What can hang from each mark:
Z813: Z170 Z747 Z908
Z237: Z908
Z775: Z747
Z616: Z747
Z4: Z170 Z747 Z908
Z908: Z123 Z813
Z170: Z4 Z813
Z747: Z538 Z616 Z775 Z813

Every row comes from one small tree of marks. The marks that hang from a mark follow it in brackets, in the order of their numbers. Every link used is in the known rows. Which tree was each row made from?
Known rows:
Z775{Z747{Z538 Z813}}: [1.29 1.32 -0.02 0.23 -1.82 -3.36 0.46 -1.54 -0.17 -4.11 0.04 -2.44 -1.33 -0.15 -0.53 0.64 0.88 -0.75 1.58 1.53 1.30 0.98 0.10]
Z813{Z170 Z747}: [-0.29 2.13 -0.48 -0.32 -2.13 -0.98 1.05 -0.64 0.27 -1.01 -1.92 0.94 -0.39 0.19 2.29 0.01 -0.27 2.12 0.15 1.72 1.06 2.34 2.27]
Z616{Z747{Z538 Z775 Z813{Z170 Z908{Z123}}}}: [-1.28 -0.33 -0.90 -0.40 -0.69 -3.67 0.35 -2.23 -0.91 -3.37 0.63 -2.60 -0.73 0.71 0.27 -0.18 1.01 -0.55 0.41 0.58 0.86 0.22 0.41]
Z616{Z747{Z538 Z775}}: [0.78 0.82 -0.39 0.43 -1.24 -2.47 -0.94 -1.34 -0.92 -3.63 1.31 -1.10 0.60 -0.35 -0.54 -0.25 0.63 -2.32 0.45 -0.37 2.09 0.38 0.53]
Z170{Z4{Z908} Z813}: [0.44 -0.54 0.92 1.08 -1.27 -0.05 -0.92 -1.35 -0.90 -2.09 -0.19 -1.82 -0.19 -0.04 -1.37 1.73 -1.25 1.26 1.36 0.24 -1.42 -0.51 1.77]
Z4{Z170 Z747{Z538 Z775} Z908}: [0.63 -2.89 2.71 0.02 -4.95 -1.86 -1.67 -1.06 -1.12 -2.33 -0.54 -1.09 1.35 0.36 1.08 0.87 3.46 -3.26 1.25 -1.94 -0.29 2.25 -0.83]
Z813{Z170{Z4{Z747}}}: [0.70 0.93 0.37 -0.14 -2.39 -1.28 -0.36 -0.82 -0.66 -1.87 -0.87 0.76 0.08 0.61 1.08 0.69 -0.57 1.12 -0.02 0.53 0.58 1.51 1.96]
Z813{Z170{Z4} Z747{Z616} Z908{Z123}}: [-2.96 1.76 -0.67 -2.82 -0.48 -0.96 0.50 -1.47 -0.31 -2.31 -3.06 0.19 -0.52 1.32 2.03 -0.60 -0.38 4.07 0.91 3.02 -1.15 -0.02 3.55]
Z616{Z747{Z538 Z775 Z813}}: [0.66 0.19 -0.44 0.71 -1.27 -3.61 -0.22 -1.94 -1.35 -4.37 1.09 -2.61 -0.27 -0.11 -0.61 -0.16 0.65 -2.42 0.40 -0.67 2.27 -0.21 0.01]
Z908{Z123 Z813{Z170{Z4}}}: [-1.63 0.17 -0.86 -0.47 0.13 0.81 -0.05 -1.26 0.24 -0.83 -0.31 -0.32 -1.97 0.79 -1.62 1.61 -0.19 2.15 0.09 2.40 -2.01 0.70 0.43]
Z747{Z538 Z616 Z775 Z813{Z170{Z4} Z908{Z123}}}: [-3.73 -2.10 -1.32 -2.33 -0.54 -4.78 0.84 -3.36 -1.97 -6.55 -1.44 -4.01 -1.99 2.21 1.55 -0.86 0.65 0.27 1.55 0.11 -0.93 -1.24 0.94]
Z775{Z747{Z538 Z616 Z813}}: [0.60 1.40 0.02 -0.69 -1.70 -3.76 0.41 -2.41 -0.76 -5.58 -0.68 -2.68 -1.11 0.68 -0.68 0.27 0.70 -0.50 2.10 1.42 1.49 0.30 0.12]
Z237{Z908{Z813{Z170{Z4} Z747{Z616 Z775}}}}: [-1.94 1.50 -1.23 0.01 -0.87 -0.48 0.52 -2.82 -0.61 -1.60 -2.05 -1.36 -1.41 -0.05 -0.62 0.49 -1.31 1.84 1.39 0.72 -0.39 0.48 2.12]
Z813{Z170{Z4} Z747{Z538 Z616 Z775} Z908{Z123}}: [-3.80 0.23 -1.62 -3.61 -0.76 -2.73 0.61 -1.61 -1.00 -4.62 -2.53 -0.82 -0.95 1.59 2.83 -1.08 0.37 2.34 1.39 2.02 -0.86 -0.28 3.56]
Z747{Z616}: [-0.39 1.17 0.67 0.05 -0.95 -1.01 -0.70 -2.27 -0.62 -3.11 -1.15 -1.12 0.07 0.43 -0.39 -0.38 -0.04 -0.04 1.08 0.27 0.40 0.41 0.04]
Z908{Z123 Z813{Z170 Z747{Z538 Z775}}}: [-2.80 -0.07 -1.74 -1.30 -0.53 -0.47 0.80 -1.02 0.40 -1.79 -0.78 -0.59 -2.41 0.62 0.04 0.93 1.24 1.31 0.44 2.16 -0.98 1.55 0.74]
Z170{Z4}: [1.03 1.25 0.33 0.58 -1.02 -0.54 -1.09 -0.80 -0.71 -2.66 -0.36 -0.53 -0.03 -0.35 -0.32 0.13 -1.14 -0.01 0.40 0.46 -0.01 -0.38 1.62]
Z4{Z170{Z813} Z908}: [0.61 -2.02 2.07 1.32 -3.26 -0.13 -0.68 -1.89 -0.37 -1.01 -0.68 -1.56 0.84 -0.04 -0.80 2.10 0.99 0.00 1.46 -0.22 -1.49 1.63 -0.31]
Z908{Z123 Z813{Z170{Z4{Z747{Z538 Z775}}}}}: [-1.87 -0.83 -0.89 -1.02 -0.73 -0.40 -0.37 -1.16 -0.31 -2.11 -0.10 -0.62 -1.97 0.89 -1.04 1.50 0.82 0.78 0.23 1.29 -1.44 1.02 0.45]
Z237{Z908{Z123}}: [-1.28 0.80 0.35 0.98 -0.35 0.45 -0.89 -3.23 1.09 0.10 0.03 -2.02 -1.08 -0.80 -1.99 1.40 0.37 0.09 1.21 0.51 -1.65 0.02 0.27]
Z616{Z747{Z538}}: [1.63 1.85 0.31 0.26 -1.54 -1.84 -1.28 -1.38 0.22 -2.70 1.07 -0.38 0.76 -0.08 -0.70 0.77 0.29 -1.70 0.29 0.50 1.78 0.65 -0.06]
Z747{Z538 Z616 Z775 Z813{Z170 Z908{Z123}}}: [-4.04 -2.17 -1.16 -1.86 -0.62 -4.71 1.12 -3.69 -1.39 -5.67 -1.34 -4.22 -2.09 2.08 1.67 -0.93 1.46 0.08 1.59 0.14 -0.83 -0.16 -0.09]

Which tree is each row?
[-0.67 0.71 -1.03 -0.22 -0.86 -1.53 0.07 -1.60 -2.15 -5.45 -1.58 -1.38 -0.54 -0.45 -0.62 0.21 -1.77 1.72 1.32 0.10 0.81 -1.06 4.25] : Z170{Z4 Z813{Z747{Z616 Z775}}}
[-2.48 0.68 -1.35 -1.39 -1.72 -2.84 1.08 -0.87 -0.12 -2.35 -2.21 -0.72 -0.71 0.44 4.08 -1.32 0.73 1.48 0.95 1.54 0.11 2.49 2.29] : Z813{Z170 Z747{Z538 Z775} Z908}
[-2.51 -0.74 0.28 -1.48 -0.56 -3.38 -0.24 -3.59 -0.03 -4.74 -1.36 -4.01 -1.71 1.55 0.46 0.09 1.30 -0.40 1.60 0.71 -1.27 -0.56 -1.34] : Z747{Z538 Z616 Z813{Z908{Z123}}}
[-1.21 0.27 -0.01 -0.39 -1.50 -1.74 -0.21 -0.83 -1.19 -1.57 -1.58 -0.26 -0.01 0.41 2.19 -0.88 -0.12 1.79 0.37 0.83 -0.46 1.83 2.32] : Z813{Z170{Z4{Z747{Z775}}} Z908}
[-0.36 -0.71 -0.11 -0.16 -1.85 -1.34 -0.32 -0.92 -1.31 -3.90 -0.75 -1.92 -0.55 -0.08 0.18 1.11 -0.64 0.68 1.77 0.02 -0.56 -0.69 3.11] : Z170{Z4{Z908} Z813{Z747{Z538 Z775}}}
[-0.55 -4.17 2.54 -0.39 -4.21 -2.30 -1.07 -1.88 -1.15 -2.80 -0.26 -2.76 -0.08 0.82 0.14 1.45 4.31 -3.00 1.12 -1.64 -1.18 0.93 -1.35] : Z4{Z170 Z747{Z538 Z775 Z813} Z908{Z123}}
[0.04 1.08 -0.61 -1.12 -1.59 -1.96 -0.34 -1.90 -0.91 -5.74 -1.59 -1.07 -0.58 0.14 -0.17 1.46 -1.72 1.38 1.44 0.55 0.53 -0.79 3.23] : Z170{Z4 Z813{Z747{Z538 Z616}}}
[-0.95 2.20 -0.45 -1.25 -2.03 -1.41 1.03 -1.45 -0.34 -2.46 -2.61 0.73 -0.16 1.03 2.12 -0.31 -0.39 2.41 0.65 1.59 1.27 1.59 2.36] : Z813{Z170 Z747{Z616}}
[-2.37 0.02 0.80 -0.78 -0.93 1.30 0.14 -1.24 0.40 0.62 -1.41 -0.77 -1.09 1.49 -0.52 1.05 1.27 2.30 1.22 2.35 -2.30 1.03 -0.16] : Z4{Z908{Z123 Z813{Z170 Z747{Z616}}}}
[-1.61 -1.51 -0.54 -0.44 -1.31 -4.64 0.39 -3.30 -1.99 -6.88 -0.75 -4.27 -1.54 1.11 0.59 -0.95 0.98 -2.26 1.58 -1.51 0.91 -0.73 -0.53] : Z747{Z538 Z616 Z775 Z813}
[-2.80 1.89 0.29 -1.54 -0.01 -0.18 -0.30 -1.61 0.32 -1.54 -2.59 -0.96 -0.41 0.12 0.92 -1.00 1.02 2.25 1.17 2.46 -1.09 0.36 1.66] : Z813{Z747{Z616} Z908{Z123}}
[-2.65 0.75 -1.12 -2.15 -0.70 -0.28 0.50 -1.80 0.78 -2.22 -1.55 -0.24 -2.06 1.45 -0.18 1.44 0.84 2.01 0.77 2.71 -1.10 1.23 0.28] : Z908{Z123 Z813{Z170 Z747{Z538 Z616}}}
[0.98 0.91 1.11 -1.05 -2.42 -1.90 -1.89 -1.43 -0.98 -4.60 -0.90 -0.29 0.39 0.60 0.23 0.52 -0.09 -1.06 0.82 -0.48 0.68 -0.19 1.27] : Z170{Z4{Z747{Z538 Z616}}}
[-0.23 1.43 0.07 -0.87 -1.21 -3.82 0.38 -2.47 -0.58 -4.95 -1.26 -3.09 -1.08 0.61 -0.05 -0.28 0.90 0.20 2.34 1.94 0.70 0.61 0.11] : Z775{Z747{Z538 Z616 Z813{Z908}}}
[-3.33 0.43 -1.49 -1.29 0.06 0.15 0.95 -1.54 -0.46 -1.97 -1.67 -0.58 -2.06 0.80 -0.63 0.19 0.81 2.41 0.59 2.20 -0.77 1.02 1.27] : Z908{Z123 Z813{Z170 Z747{Z616 Z775}}}
[-2.56 -0.16 -1.23 -1.83 -0.16 -1.97 -0.27 -2.04 -1.25 -5.53 -1.70 -2.25 -1.13 0.08 -0.01 0.37 -0.59 2.00 1.83 1.06 -1.02 -1.27 3.70] : Z170{Z4 Z813{Z747{Z538 Z616 Z775} Z908{Z123}}}
[-1.39 -2.72 1.28 -1.40 -3.39 -3.91 -0.76 -3.02 -1.74 -5.51 -1.78 -2.74 -0.09 0.77 0.80 0.11 3.21 -2.23 1.13 -1.45 0.14 1.04 -0.55] : Z4{Z170 Z747{Z538 Z616 Z775 Z813{Z908{Z123}}}}
[-0.21 -0.61 -0.33 -0.07 -2.34 -3.80 0.81 -2.47 0.20 -3.61 -0.46 -2.37 -1.72 1.30 1.64 1.08 0.31 -0.60 0.55 0.13 0.35 1.27 -0.85] : Z747{Z538 Z813{Z170}}
[1.23 0.51 0.41 -0.19 -2.15 -3.01 -0.18 -1.75 -0.62 -2.99 0.54 -1.50 0.08 1.36 0.05 1.20 -0.17 -0.60 0.40 0.46 1.15 -0.27 0.30] : Z616{Z747{Z538 Z813{Z170{Z4{Z908}}}}}
[-1.57 -0.46 0.26 -1.29 -0.75 -0.02 -0.99 -0.93 -1.01 -2.93 -0.82 -1.56 -0.88 0.96 -0.77 0.41 0.52 0.26 1.49 1.02 -1.80 -1.30 1.16] : Z170{Z4{Z908{Z123 Z813{Z747{Z538 Z616 Z775}}}}}
[-1.14 0.63 -1.41 -1.02 -2.43 -2.74 1.17 -0.82 -0.39 -3.28 -1.37 -0.07 -0.80 0.46 3.07 -0.44 0.44 0.41 0.58 0.67 1.32 1.98 2.27] : Z813{Z170 Z747{Z538 Z775}}
